Every row comes from one small tree of marks. Brackets hold a mark, then the marks that hang from it, in alphabetical order. Every link used is in the known rows. Which tree was each row made from?
Known rows:
(gigem (fatipo zakora)): [-0.10  0.22  0.05  0.01 -0.02 -0.26 -0.01  0.43  0.21 -0.28  0.01  0.32
  0.05 -0.02  0.07  0.00 -0.02 -0.12 -0.18]
(baviz fatipo): [ 0.15  0.07 -0.12 -0.36 -0.21 -0.09 -0.04  0.02 -0.26 -0.06 -0.08  0.24
 -0.12  0.21  0.09 -0.22  0.01 -0.26 -0.05]
(meteb (baviz fatipo) vabi): [ 0.23  0.31  0.33 -0.12 -0.15  0.09  0.03 -0.17 -0.23  0.40 -0.07 -0.01
  0.42  0.04 -0.10 -0.24 -0.19  0.01  0.10]
(gigem fatipo (meteb baviz vabi zakora)): [ 0.25  0.28  0.30  0.34  0.39  0.17  0.33  0.07  0.11  0.38  0.04 -0.26
 -0.10 -0.12 -0.48  0.22 -0.24  0.22  0.48]
(vabi meteb): [-0.02 -0.13 -0.17  0.02 -0.01 -0.23 -0.30  0.05  0.20 -0.25 -0.01  0.10
 -0.19  0.03 -0.02  0.12  0.05 -0.03  0.09]
(meteb (gigem fatipo) vabi zakora): [ 0.25  0.29 -0.13  0.40  0.56 -0.21  0.44  0.29  0.26 -0.10 -0.37  0.12
 -0.50  0.06 -0.29  0.16 -0.14  0.09  0.10]
(fatipo (vabi (meteb baviz gigem zakora))): [-0.44 -0.46 -0.42  0.26  0.08  0.00 -0.01  0.00  0.27 -0.04  0.03 -0.06
 -0.32  0.02  0.15  0.19  0.08 -0.08 -0.20]
(fatipo gigem (vabi meteb) zakora): [-0.41 -0.28 -0.19  0.02 -0.25 -0.48 -0.55  0.18  0.00 -0.40  0.21  0.23
 -0.14  0.04  0.08  0.02  0.46 -0.34  0.02]
(meteb (baviz fatipo) gigem vabi zakora): [ 0.26  0.21  0.02  0.05  0.27  0.07  0.26 -0.26 -0.20  0.38 -0.25 -0.05
  0.00  0.10 -0.07 -0.07 -0.23  0.02 -0.02]
(meteb baviz vabi zakora): [ 0.31  0.18  0.32  0.24  0.26  0.09  0.10 -0.27  0.03  0.48  0.13 -0.35
 -0.03 -0.15 -0.11  0.07 -0.25  0.39  0.32]
(vabi (meteb zakora)): [ 0.20 -0.17 -0.25  0.09  0.33 -0.29 -0.23 -0.04  0.22 -0.09  0.11 -0.05
 -0.53  0.07  0.03  0.34  0.00 -0.02  0.25]
(fatipo gigem vabi zakora): [-0.41 -0.14 -0.05 -0.10 -0.40 -0.25 -0.26  0.16 -0.23 -0.27  0.16  0.19
 -0.15  0.00  0.20 -0.26  0.40 -0.22 -0.10]
(meteb baviz): [-0.03 -0.01  0.17 -0.08 -0.15  0.29 -0.03 -0.03  0.04  0.14  0.06 -0.07
  0.21 -0.06  0.11 -0.16 -0.17  0.28 -0.03]
(vabi fatipo (meteb baviz zakora)): [ 0.48 -0.11  0.10  0.00  0.18  0.22  0.18 -0.24  0.22  0.26  0.26 -0.54
 -0.07 -0.19  0.14  0.26 -0.09  0.42  0.20]
(fatipo (gigem meteb) vabi zakora): [-0.55 -0.25 -0.12  0.01 -0.42 -0.12 -0.18  0.05 -0.45 -0.20  0.08  0.03
 -0.19 -0.02 -0.17 -0.15  0.49 -0.27  0.01]
(vabi (meteb baviz gigem)): [-0.20 -0.15 -0.16  0.11  0.05  0.11 -0.07 -0.03  0.33 -0.12 -0.21  0.10
  0.19 -0.01  0.02  0.06 -0.16  0.12 -0.19]
(vabi (fatipo gigem zakora) (meteb baviz)): [ 0.36  0.05  0.38 -0.13 -0.05  0.06 -0.16 -0.18  0.05 -0.04  0.30 -0.26
  0.49 -0.24  0.15  0.02  0.13  0.29  0.10]
(fatipo zakora): [-0.24  0.04  0.01 -0.10 -0.19 -0.25 -0.18 -0.02 -0.10 -0.13 -0.02  0.06
  0.12 -0.08  0.09 -0.11  0.04  0.02 -0.27]
(vabi (fatipo gigem) meteb): [ 0.60 -0.06  0.04 -0.13  0.05  0.00 -0.04 -0.03  0.00 -0.26  0.08 -0.16
 -0.26 -0.03  0.00 -0.02  0.24  0.20  0.36]

Which tree is each row?
[ 0.34 -0.07 -0.04 -0.18  0.20 -0.08 -0.19 -0.18  0.08  0.18  0.22  0.03
 -0.02  0.19  0.16  0.11 -0.16 -0.26  0.21]	(vabi (meteb (baviz fatipo) zakora))
[-0.06  0.04 -0.13 -0.23 -0.16  0.31  0.15 -0.05 -0.13  0.04 -0.30  0.23
  0.20  0.18  0.14 -0.29 -0.16 -0.15 -0.39]	(meteb (baviz fatipo) gigem)
[ 0.34  0.14  0.22 -0.22 -0.11  0.00  0.08 -0.11 -0.29 -0.17  0.09 -0.23
  0.04 -0.18  0.13 -0.22  0.25  0.27  0.06]	(vabi (fatipo gigem zakora))
[-0.09  0.10  0.15  0.05 -0.04  0.36  0.18  0.26  0.19  0.09 -0.03  0.03
  0.16 -0.03 -0.24  0.01 -0.18  0.06  0.14]	(gigem fatipo (meteb baviz))
[ 0.40  0.14 -0.06  0.24  0.34  0.05  0.64 -0.21 -0.18  0.17 -0.37 -0.49
 -0.49 -0.20 -0.13  0.10 -0.03  0.53 -0.04]	(meteb gigem (vabi fatipo) zakora)
[ 0.11 -0.05 -0.22  0.24  0.56  0.03  0.16  0.31  0.62 -0.15 -0.05  0.16
 -0.18  0.11  0.00  0.32 -0.22 -0.06  0.02]	(vabi (meteb baviz (gigem fatipo) zakora))
[-0.51 -0.21 -0.30 -0.23 -0.47  0.28  0.11  0.10 -0.19  0.00 -0.22  0.26
  0.11  0.20  0.20 -0.33  0.05 -0.32 -0.54]	(meteb (baviz (fatipo vabi)) gigem)
[-0.01  0.33  0.50  0.09 -0.22  0.23  0.30 -0.38 -0.37  0.47 -0.10 -0.64
  0.60 -0.46 -0.34  0.05 -0.02  0.57 -0.07]	(gigem (meteb baviz (vabi (fatipo zakora))))
[-0.61 -0.22  0.18 -0.01 -0.48  0.20 -0.18 -0.05 -0.33  0.06  0.24 -0.05
  0.20 -0.10 -0.05 -0.19  0.32 -0.12  0.00]	(fatipo (gigem (meteb baviz)) vabi zakora)
[-0.06  0.07  0.08 -0.24 -0.21 -0.25 -0.43 -0.13 -0.01  0.01  0.16  0.23
  0.65  0.04  0.19  0.03 -0.06 -0.29 -0.17]	(vabi (meteb (baviz (fatipo zakora))))
[-0.24 -0.09 -0.08 -0.33 -0.48 -0.32 -0.29  0.14 -0.48 -0.22  0.13  0.37
 -0.06  0.22  0.20 -0.35  0.38 -0.61 -0.14]	(baviz (fatipo gigem vabi zakora))
[ 0.19 -0.15 -0.31 -0.07  0.31 -0.01  0.00 -0.17  0.12  0.01 -0.07  0.18
 -0.09  0.24  0.11  0.14 -0.17 -0.28 -0.12]	(vabi (meteb (baviz fatipo) gigem zakora))
[-0.32  0.21  0.22  0.07 -0.10  0.12  0.05  0.22  0.12  0.04  0.06  0.11
  0.47 -0.12 -0.17  0.04 -0.11 -0.03 -0.08]	(gigem (fatipo zakora) (meteb baviz))
[ 0.00 -0.09  0.11  0.09  0.12  0.33  0.15 -0.27 -0.11  0.29  0.13 -0.36
 -0.22 -0.06 -0.15  0.08 -0.14  0.17  0.25]	(gigem (meteb baviz zakora))
[-0.07  0.01 -0.41  0.14  0.28 -0.21  0.06  0.51  0.53 -0.54 -0.37  0.51
 -0.24  0.17 -0.12  0.20 -0.02 -0.21 -0.16]	(vabi (meteb (gigem fatipo)))
